What can hang from each mark
Z_288: Z_789
Z_771: Z_762
Z_762: Z_94 Z_288 Z_657 Z_771
Z_20: Z_17 Z_99
Z_789: Z_800 Z_816
Z_17: Z_20 Z_99 Z_288
Z_800: Z_17 Z_20 Z_789

Every row comes from one small tree of marks. The marks that hang from a mark follow it in brackets, in the order of their numbers. Every link used is in the known rows. Which tree was each row made from?
Known rows
Z_17{Z_20{Z_99} Z_288{Z_789{Z_800 Z_816}}}: [-0.34 -2.07 -1.66  4.23 -0.63 -0.78 -0.41  1.50  0.55 -0.59  2.73 -1.69
  0.48 -0.09 -2.13 -2.61 -0.66 -0.37 -0.57  0.15  0.36 -3.17]
Z_800{Z_20 Z_789}: [ 1.87 -0.44  0.21  1.60 -0.76  0.04  1.24  1.91  0.83 -1.35  1.28 -0.70
 -2.28  0.54  0.01 -2.33 -0.80 -0.87 -1.62 -2.84 -0.23 -2.38]
Z_20{Z_17}: [ 0.92 -2.04 -0.49  1.47  0.01 -0.29  0.89  0.96  1.25 -0.48  1.77 -0.61
 -1.67 -0.91 -0.66 -0.69 -2.89 -2.48 -0.98 -1.60  1.04 -2.89]
Z_762{Z_94 Z_288{Z_789{Z_800}} Z_657 Z_771}: [-0.72 -3.13  0.68  2.32  1.06  0.67 -0.20  0.99  3.79 -0.58  3.36  1.43
 -0.19 -1.46 -4.67  1.84  1.78  0.17 -3.59 -4.37 -0.15 -0.33]
Z_20{Z_17{Z_288{Z_789{Z_800 Z_816}}} Z_99}: [-1.54 -2.08 -1.47  4.50 -0.53 -2.05  0.41 -0.25  1.60  0.00  2.40 -0.81
 -0.77 -2.21 -1.08 -1.63 -2.10 -0.95 -1.36 -1.36  1.64 -3.59]
Z_762{Z_94 Z_657}: [ 0.59 -2.72  0.34  1.10  0.45  0.68  0.65  2.48  1.91 -1.47  1.96 -0.70
 -1.33 -0.86 -3.90  1.02 -0.96 -0.55 -2.68 -2.94  0.86 -1.30]
Z_288{Z_789{Z_800{Z_17 Z_20{Z_99}} Z_816}}: [-1.24 -0.15 -0.44  4.00 -0.82 -1.79  2.90  1.29  2.45 -0.09  2.51 -0.22
 -0.80 -1.04 -0.93 -3.71 -2.03  0.58 -1.65 -3.49  1.01 -3.11]
Z_20{Z_17{Z_288{Z_789}} Z_99}: [ 0.04 -1.19 -1.61  5.05 -1.58 -0.38 -0.63  0.09  1.60 -1.06  1.54 -0.64
 -1.90 -0.94  0.13 -0.58 -2.29 -2.33 -0.41 -1.75  1.65 -3.09]
Z_800{Z_17{Z_99} Z_20}: [ 0.03  0.27 -0.62  1.54  0.01  0.06  1.66  2.52  0.80 -0.35  1.01 -0.67
 -1.34  0.78 -0.61 -2.38 -1.09 -2.77 -0.62 -3.22 -0.12 -3.35]
Z_288{Z_789{Z_800{Z_20} Z_816}}: [-0.59 -1.90  0.97  1.91  0.25 -1.05  2.05  2.13  1.82 -0.87  2.74 -0.75
  0.48 -1.03 -1.25 -2.40 -1.30  0.05 -1.39 -1.65 -0.03 -2.82]
Z_762{Z_94 Z_288{Z_789{Z_816}} Z_657}: [-0.40 -3.60 -0.30  1.59  0.42  0.98 -0.03  1.88  3.54 -1.76  2.75 -0.33
  0.70 -0.48 -4.30  1.23 -0.58  0.21 -3.34 -2.94 -0.23 -0.53]
Z_20{Z_17{Z_99}}: [-0.65 -1.37 -0.98  1.55  0.83 -0.34  0.94  1.43  0.98  0.13  1.29 -0.70
 -1.88 -0.83 -0.77 -1.09 -2.05 -2.69 -0.88 -1.79  0.86 -3.79]
Z_17{Z_99 Z_288{Z_789}}: [-0.52 -0.83 -0.86  2.63  0.36  0.70 -1.62  2.25  0.24 -1.81  0.60 -1.26
 -1.15 -0.09  0.18 -1.36  0.05 -1.99 -0.36 -0.49 -0.60 -3.23]
Z_20{Z_17 Z_99}: [ 0.18 -1.68 -1.07  3.64 -1.08 -1.14  1.38  0.33  1.31  0.01  1.79 -0.65
 -2.54 -0.96 -0.68 -1.08 -2.75 -1.69 -0.68 -2.41  2.20 -3.31]
Z_20{Z_17{Z_99 Z_288}}: [-0.34 -1.71 -1.58  1.90  0.30 -0.18 -0.87  0.99 -0.02 -0.24  1.02 -1.35
 -1.41 -0.45 -0.76 -0.47 -1.14 -4.35 -0.48 -1.01  0.54 -3.88]
Z_288{Z_789{Z_800 Z_816}}: [-0.88 -1.98  0.69  1.58  1.25 -1.04  1.30  1.71  1.47 -0.91  2.22 -0.79
 -0.23 -1.97 -0.98 -2.71 -1.48  1.36 -1.77 -0.78 -0.10 -2.73]
Z_288{Z_789{Z_800{Z_17 Z_20} Z_816}}: [-0.40 -0.44  0.16  1.88  0.19 -0.90  2.53  1.91  2.32 -0.48  2.50 -0.23
  0.13 -1.04 -1.06 -3.10 -2.24 -0.11 -1.81 -2.80 -0.17 -2.54]
Z_762{Z_94 Z_288{Z_789} Z_771}: [ 0.29 -3.07 -0.49  2.22  0.37  1.69 -0.53  0.32  3.30 -1.31  2.31  0.68
 -1.06 -0.27 -2.54  0.74  0.84 -1.53 -2.07 -3.56 -1.04 -1.20]
Z_762{Z_94 Z_288{Z_789{Z_816}} Z_657 Z_771}: [-0.46 -4.39 -0.68  1.98  0.48  1.36 -0.16  1.26  4.23 -0.98  2.90  0.21
  0.33 -0.48 -5.14  1.28  0.62 -0.76 -3.24 -4.04 -0.84 -0.49]
Z_20{Z_17{Z_288} Z_99}: [ 0.51 -2.02 -1.71  3.96 -1.60 -0.92 -0.50 -0.05  0.40 -0.41  1.52 -1.19
 -2.05 -0.59 -0.57 -0.53 -1.81 -3.29 -0.24 -1.72  1.80 -3.46]
Z_288{Z_789{Z_800{Z_20{Z_17 Z_99}} Z_816}}: [-1.53 -1.54 -0.71  4.48 -1.00 -2.14  2.86  0.67  3.00  0.38  3.32 -0.21
 -0.61 -1.74 -1.63 -2.04 -2.83 -0.56 -1.39 -2.83  2.02 -3.58]
Z_800{Z_20{Z_17{Z_99 Z_288}}}: [ 0.04 -1.64 -1.33  2.31 -0.80 -0.05 -0.25  1.50  0.41 -0.13  1.42 -1.36
 -0.68  0.43 -1.12 -0.28 -0.94 -5.58  0.07 -1.86  0.54 -3.96]
Z_771{Z_762{Z_94 Z_288{Z_789{Z_816}} Z_657}}: [-0.44 -2.84  0.54  2.28  0.51  0.71 -0.80  2.69  2.84  0.01  2.44  0.40
  1.64 -1.12 -3.36  0.61 -0.55  0.11 -4.10 -2.42 -0.81 -0.68]
Z_17{Z_20 Z_99 Z_288{Z_789}}: [ 0.23 -0.92 -1.86  2.74  0.22  1.53 -1.85  2.84  0.22 -1.54  1.31 -1.69
 -0.03  1.39 -1.11 -1.41 -0.33 -2.69  0.14  0.43 -1.05 -2.99]

Which tree is each row?
[ 0.71 -1.30  1.52  2.93 -0.08  0.75 -1.82  3.34  1.77 -0.15  2.02  0.82
  1.28 -0.48 -0.72  0.39 -0.10 -0.27 -2.67 -1.82 -0.68 -0.69] -> Z_771{Z_762{Z_288{Z_789} Z_657}}
[ 1.25 -2.18  1.59  1.88 -0.12  0.27 -1.50  3.05  0.55  0.55  1.96  0.19
  1.26 -0.01 -1.48  0.36  0.31 -1.17 -2.54 -1.83 -0.43 -1.11] -> Z_771{Z_762{Z_288 Z_657}}
[ 0.50  0.23 -1.63  3.26 -1.54 -1.31  2.58  0.94  1.59 -0.25  1.22 -0.76
 -2.59  0.40 -0.53 -4.46 -1.93  0.00 -2.10 -4.31  0.26 -3.02] -> Z_800{Z_17 Z_20{Z_99} Z_789{Z_816}}
[ 0.91 -1.95 -1.40  4.32 -2.64 -0.86  0.26  0.45  0.70 -0.27  2.11 -1.28
 -1.38  0.23 -1.10 -0.24 -1.61 -4.60  0.22 -2.52  1.87 -3.52] -> Z_800{Z_20{Z_17{Z_288} Z_99}}
[ 0.68 -4.33 -0.12  1.42  0.16  1.26 -0.46  1.21  2.80 -0.60  2.64  0.34
 -0.51  0.03 -5.03  2.11  1.57 -2.04 -2.74 -4.40 -0.26 -0.68] -> Z_762{Z_94 Z_288 Z_657 Z_771}
[ 1.71 -2.10 -1.87  3.83 -1.68  0.33 -1.29  1.71 -0.71 -0.89  1.78 -2.13
 -0.69  1.58 -1.61 -1.53 -0.36 -2.69  0.64 -0.17  0.55 -2.98] -> Z_17{Z_20{Z_99} Z_288}
[ 0.66 -0.98 -3.22  4.35 -1.37  0.23 -0.45  1.41  1.20 -1.08  1.68 -1.66
 -0.13  0.99 -1.43 -3.08 -2.31 -1.77 -0.41 -0.98 -0.18 -2.69] -> Z_800{Z_17{Z_20{Z_99} Z_288{Z_789{Z_816}}}}
[ 0.64 -2.56  1.18  1.71  0.23  0.73 -1.22  2.71  1.45  0.33  2.25  0.46
  0.79 -0.58 -3.17  1.41  0.35 -1.09 -3.51 -2.80 -0.16 -0.80] -> Z_771{Z_762{Z_94 Z_288 Z_657}}
[-2.06  0.26 -0.39  1.97  1.06 -1.02  2.42  2.34  2.02  0.01  1.97 -0.24
 -0.15 -0.85 -1.13 -3.59 -1.40 -0.40 -1.81 -2.77 -0.31 -3.50] -> Z_288{Z_789{Z_800{Z_17{Z_99} Z_20} Z_816}}
[ 1.30 -2.68 -1.85  2.22 -0.27  1.11 -1.30  2.26  0.61 -1.68  2.00 -2.24
  1.12  1.02 -1.88 -1.78 -1.50 -2.19 -0.16  0.89 -1.18 -2.40] -> Z_17{Z_20 Z_288{Z_789{Z_816}}}
[-0.35 -1.46 -0.04  0.41  1.15 -1.58  1.92  1.21  0.63  0.08  1.89 -0.65
 -0.60 -1.46 -1.32 -3.42 -1.92  0.16 -2.12 -2.09  0.03 -2.87] -> Z_789{Z_800{Z_17} Z_816}
[-1.26 -1.85 -1.35  2.10  0.69  0.18 -1.02  2.10  0.39 -1.41  0.80 -1.99
 -0.35 -0.21 -0.73 -2.13 -0.41 -1.71 -0.56 -0.13 -0.99 -3.65] -> Z_17{Z_99 Z_288{Z_789{Z_816}}}
[ 1.20 -1.33 -1.92  4.89 -1.69  0.87 -1.48  1.75  0.56 -1.65  1.83 -1.59
 -0.64  1.20 -0.97 -1.43 -0.93 -1.73  0.41 -0.18  0.29 -2.58] -> Z_17{Z_20{Z_99} Z_288{Z_789}}
[ 0.94 -0.16 -1.30  0.70  0.58 -0.59  1.45  1.02  1.05 -0.79  0.74 -0.72
 -2.35 -0.44 -0.07 -4.21 -2.30  0.48 -2.81 -2.84 -0.81 -2.37] -> Z_800{Z_17 Z_789{Z_816}}
[ 0.20 -3.35 -0.12  2.53  0.23  1.84 -0.67  1.26  3.98 -1.23  2.75  0.97
 -0.44 -0.35 -4.33  2.13  1.08 -0.98 -2.97 -4.40 -0.47 -0.17] -> Z_762{Z_94 Z_288{Z_789} Z_657 Z_771}
[-0.74 -0.56 -0.10  1.49  1.19 -1.10  1.77  1.35  1.90 -0.56  1.91 -0.05
 -0.57 -1.87 -0.61 -3.39 -2.32  1.14 -2.26 -2.00 -0.15 -2.46] -> Z_288{Z_789{Z_800{Z_17} Z_816}}
[ 0.57 -2.00  1.18  1.77  0.57  0.37  0.06  3.35  1.21  0.30  1.62  0.06
 -0.38 -1.56 -2.94  0.47 -0.92 -0.61 -3.31 -2.39  0.36 -1.43] -> Z_771{Z_762{Z_94 Z_657}}
[-1.11 -2.47 -0.57  3.42 -1.04 -2.57  3.14  0.50  1.79  1.05  3.18 -0.77
 -0.76 -1.37 -2.26 -2.08 -2.35 -1.49 -1.18 -2.82  2.34 -4.00] -> Z_789{Z_800{Z_20{Z_17 Z_99}} Z_816}
[-0.43  0.61 -1.40  2.49  0.50  0.73 -1.12  1.77  0.64 -1.38  0.31 -0.57
 -1.45 -0.06  0.52 -2.09 -0.85 -2.18 -0.83 -1.66 -0.68 -3.00] -> Z_800{Z_17{Z_99 Z_288{Z_789}}}
[ 0.42  0.48 -2.54  2.64  0.31  1.58 -1.45  2.49  0.54 -1.11  0.96 -1.05
 -0.33  1.34 -0.77 -2.16 -1.22 -3.00 -0.38 -0.68 -1.19 -2.77] -> Z_800{Z_17{Z_20 Z_99 Z_288{Z_789}}}
[ 0.47 -3.59 -0.02  1.55  0.52  0.97  0.52  1.75  2.51 -0.61  2.07  0.04
 -1.61 -0.98 -4.75  1.12  0.22 -1.49 -2.55 -4.07  0.16 -1.24] -> Z_762{Z_94 Z_657 Z_771}
[-0.32 -2.81  0.06  1.22  0.06 -1.84  2.70  1.11  1.59  0.68  3.14 -0.79
  0.07 -1.36 -2.27 -1.51 -2.46 -2.28 -1.39 -2.14  1.08 -3.50] -> Z_789{Z_800{Z_20{Z_17}} Z_816}
[-1.36 -3.90 -0.29  1.64  1.47  0.01  0.39 -0.01  3.30 -0.15  3.19  0.58
  0.07 -1.55 -3.77 -0.40  1.00  0.01 -3.11 -3.24 -0.94 -1.75] -> Z_762{Z_94 Z_288{Z_789{Z_800 Z_816}} Z_771}
